In the rows, zero is written as 128.
Known rows, with every way that one mark hangs from another
[bupov voren]: [110 116 117 140 147 140 146 132 126 112 143 148 139 131 145  89 126 151
 135  94 110 138 144 160 175 118 142  92]
[babat [safiz pemez sazasog]]: [117 139 143 128 112 120 154 133  82 132 158 100  97 145 135 109 119 133
 148 133 118  90  82 121 156 124 106 115]
[situb fudus [safiz pemez sazasog] vikes]: [125 148 173 138 141 129 153 152 103 202 165  77 170 132 153 146 135  99
 130 169 185  83 132 151 175 137 109 102]
[bupov [pemez [fudus babat sazasog situb] safiz] voren]: [107 154  70 142 147 137 201 159 143 190 107 182 164 171 149  65 163 167
 151  78 122 173 105 121 215 149 122  75]
[safiz [pemez [fudus [situb vikes]]]]: [117 143 138 119 109 117 196 132 119 156 147 135 139 169 145  91 116 130
 141 100 132 125 103 144 156 183  98  69]
[bapi sasev]: [130 142 110 136 129 139 121 107 119 112 176 131 141 104 115 151 139 120
 116 109 105 130 158 153 131 155 109 112]
[vikes [situb [fudus sazasog]]]: [103 142 124 181 129 121 115 134 143 106 173 142 148  96 161  98 167 135
 105 108 157 109 101 163 193 135 108 110]
[bupov [pemez [fudus babat zita]] voren]: [ 97 136  73 146 150 144 200 171 111 164 116 175 137 152 136  85 144 172
 149  87 103 165 110 131 186 130 142  86]
[safiz [pemez [fudus situb]] sazasog]: [106 139 151 129  80  91 208 117 126 138 156 150 122 176 163 105 145 141
 159 134 120  95  85 117 164 170 106 102]
[bapi [babat safiz] sasev]: [122 185 103 136 143 150 106 137  75 103 193 131 131  83  98 140 138 123
 106 121 109 129 137 187  92 136  88  95]
[sasev [bapi [babat [safiz pemez sazasog]]]]: [ 98 141 142 127 131 140 146 133 113  88 169 107 120 120 149 121 123 134
 105 151 110 110  95 150 128 141 124 101]
[bapi [babat [safiz [pemez [fudus situb zita]] sazasog]] sasev]: [109 188 113 131 126 124 179 141  77 119 176 160 108 114 106 114 158 137
 129 127 105 124  99 159  91 167  79  98]
[sazasog [safiz [pemez fudus]]]: [109 140 159 114 121  99 152 117 118 132 141 136 147 142 119 136 120  95
 137 110 148 115 140 125 167 171 119  69]
[sazasog [safiz [pemez [fudus [babat bapi] situb zita]]]]: [ 94 128 143 110 123 128 174 139 121 108 107 143 121 135 121 113 123  79
 146  91 151 142  89 108 154 185 100  74]
[vagaf [bupov [pemez [fudus babat situb] [safiz sazasog]] voren]]: [109 140  81 144 141 131 171 167 133 164 104 180 133 179 150 122 141 149
 160  57 123 146  95 124 159 135 102  79]
[bapi [babat [safiz pemez]] sasev]: [125 177 113 120 125 140 135 137  68 114 188 127 132  96  97 135 132 126
 119 115 106 124 129 188  94 161  86  85]
[situb [safiz sazasog] vikes]: [121 145 152 140 157 136 116 135 116 175 144  92 138 131 142 145 131 113
 128 162 153  89 132 144 160 109 105 114]
[pemez fudus]: [106 153 113 142 127 116 143 129 114 137 177 146 138 149 140 121 133 125
 121 115 126 111 121 137 149 151 118  82]
[safiz [pemez [fudus zita]] sazasog]: [ 97 138 147 125  90  75 211 120 109 145 153 155  97 166 146 109 153 142
 154 142 110  88  87 107 162 170 113 109]
[fudus [babat bapi] zita]: [ 94 108  99 123 127 164 143 156 114  78 111 130  80 108 133 108 126  98
 134 101 117 146  54 121 140 155  94 123]
[sasev [bapi [babat [safiz [pemez [fudus situb zita]] sazasog]]]]: [ 82 151 130 131 140 139 181 149 120  91 157 136 103 134 146  94 134 138
 107 141 114 129  73 131 119 160 114  98]
[fudus [babat bapi] sazasog [situb [safiz pemez] vikes] zita]: [ 84 114 115 120 131 164 180 172 133 123  65 119  83 129 129  64 157 105
 145 132 166 159  44 109 151 190  51 117]
[pemez [fudus sazasog zita]]: [ 85 152 105 141 128  91 161 130 123 128 155 168  94 147 120  91 179 139
 117 145 133 122 108 103 161 172 105 108]
[pemez [fudus babat situb zita] [safiz sazasog]]: [104 161 104 134 133 115 196 155 151 148 118 190 124 165 159  92 143 110
 150 108 133 138  48 103 177 158  84 103]
[vikes [situb [fudus babat]]]: [111 137 113 178 129 148 120 159 142  97 162 142 169  91 172 116 130 119
 118  89 154 120  80 183 183 125 105  99]
[vagaf [bupov [pemez fudus [safiz sazasog]] voren]]: [112 144  90 138 148 114 159 151 115 179 128 170 121 177 139 134 145 153
 148  59 117 126 123 121 162 130 119  78]

Rows
[ 93 141 132 120 121 111 175 160 103 167 145 129 125 151 112 110 154 126
 140 141 154 101 113 122 147 185 100  94]
[situb [safiz [pemez [fudus sazasog zita]]]]
[101 122 114 122 141 175 190 169 102 111  79 112  59 132 144  66 113 105
 151 104 130 153   4 111 141 145  61 116]
[fudus [babat bapi [safiz pemez sazasog]] [situb vikes] zita]
[ 83 129 122 152 124 132 174 161 115 135 136 143 112 117 152 109 144 123
 144  87 128  81  42 139 156 150  92  96]
[vikes [situb [safiz [pemez [fudus [babat bapi] zita]] sazasog]]]
[101 135 132 169 115 118 133 145 147  98 144 145 165  95 159 111 154 110
 123 108 173 116  89 159 203 151  97  95]
[vikes [situb [fudus babat [sazasog [safiz pemez]]]]]
[101 132 146 109 138 130 173 136 120 126  99 135 122 138 123 112 116  75
 139  94 154 144  95 115 159 179  93  67]
[sazasog [safiz [pemez [fudus [babat bapi] [situb vikes] zita]]]]
[102 135 129 112 103  99 200 139 103 143 151 149 112 159 127  99 128 132
 142 105 120 115 101 127 153 190 111  85]
[safiz [pemez [fudus zita]]]
[116 191 117 133 118 129 165 133  78 122 190 149 126 116 114 126 150 134
 129 128 105 116 107 169  93 161  82  89]
[bapi [babat [safiz [pemez [fudus situb]] sazasog]] sasev]
[118 160  96 137 155 116 195 136 115 216 140 169 153 170 151  97 154 167
 147  80  97 130 129 119 215 120 154  79]
[bupov [pemez fudus [safiz sazasog]] voren]
[129 137  98 124 161 142 167 144 117 192 122 147 156 150 138  88 132 162
 144  58 104 157 141 139 213 121 151  85]
[bupov [pemez safiz] voren]
[ 84 158  82 144 157 152 171 162 111 124 113 144  75 141 132  62 156 110
 117 123 148 151  41 100 141 160  64  92]
[pemez [fudus [babat bapi safiz] sazasog [situb vikes] zita]]
[ 81 116 100 120 115 166 185 164 130  98  87 137  89 114 110  85 177 108
 148 124 146 161  55 104 127 210  55 129]
[fudus [babat [bapi sasev]] sazasog [situb [safiz pemez]] zita]
[ 78 152 120 129 141 138 174 150 124  87 151 136 102 131 135  81 146 141
  98 141 125 139  79 133 122 177 106  92]
[sasev [bapi [babat [safiz [pemez [fudus sazasog situb zita]]]]]]
[108 139 138 112 120 125 153 116 110 119 140 129 147 120 112 155 127  73
 135  96 136 122 127 125 145 182 106  66]
[sazasog [safiz [pemez [fudus [babat [bapi sasev]]]]]]
[ 98 145 124 134 155 162 116 142 118  78 172 106 127 105 141 120 116 126
  88 138 118 128 107 160 122 134 124  96]
[sasev [bapi [babat safiz]]]
[ 98 142 134 121 137 151 139 143 112  86 168 103 126 115 140 116 112 128
 100 133 114 125 102 161 122 154 121  89]
[sasev [bapi [babat [safiz pemez]]]]
[100 134 132 129 147 152 161 179 100 170 122  82 129 112 130 114 156  82
 124 161 198 122  86 132 169 178  75 101]
[situb [fudus [babat bapi] sazasog zita] [safiz pemez] vikes]
[ 99 124  99 123 124 178 196 162 101  85 100 129  66 117 126  87 133 108
 153  95 112 155  19 104 115 166  65 130]
[fudus [babat [bapi sasev] [safiz pemez sazasog]] situb zita]
[114 167 108 140 123 118 176 142 155 151 138 173 155 168 173 109 136 108
 150 108 137 125  62 120 180 151  87  88]
[pemez [fudus babat situb] [safiz sazasog]]
[ 98 127  82 144 149 135 172 173 120 143 106 179 102 173 126 103 143 166
 147  53 122 162 113 122 135 145 113  88]
[vagaf [bupov [pemez [fudus situb zita]] voren]]
[120 135 111 148 125 175 117 143 112 102 177 101 160  89 147 153 137  79
 115 117 148 133 109 155 144 153 106 106]
[situb [fudus [babat [bapi sasev]]]]
[116 149 110 138 150 169 117 108  65 115 178  85  76 102 116 139 141 103
 115 104  91  95  89 107 114 120 101 121]
[babat [bapi sasev] [safiz sazasog]]
[ 95 112 129 127 108 148 199 186 143 107  81 148 115 143 143  93 133 122
 174 135 151 147  46 121 148 165  77 138]
[fudus babat [situb [safiz pemez sazasog]] zita]
[122 135 166 122 134 122 154 136 107 189 140  88 139 144 142 138 122 117
 144 155 151  82 123 146 164 136 100 102]
[situb [safiz pemez sazasog] vikes]
[121 128  91 130 154 134 138 157 117 162 112 151 125 159 128 128 127 149
 146  44 120 148 132 137 162 132 115  84]
[vagaf [bupov [pemez safiz] voren]]
[108 132 150 131 143 156 172 178  94 177 128  81 131 116 148 137 136  75
 137 158 181 102  75 131 161 150  90 111]
[situb [fudus [babat bapi] zita] [safiz pemez sazasog] vikes]
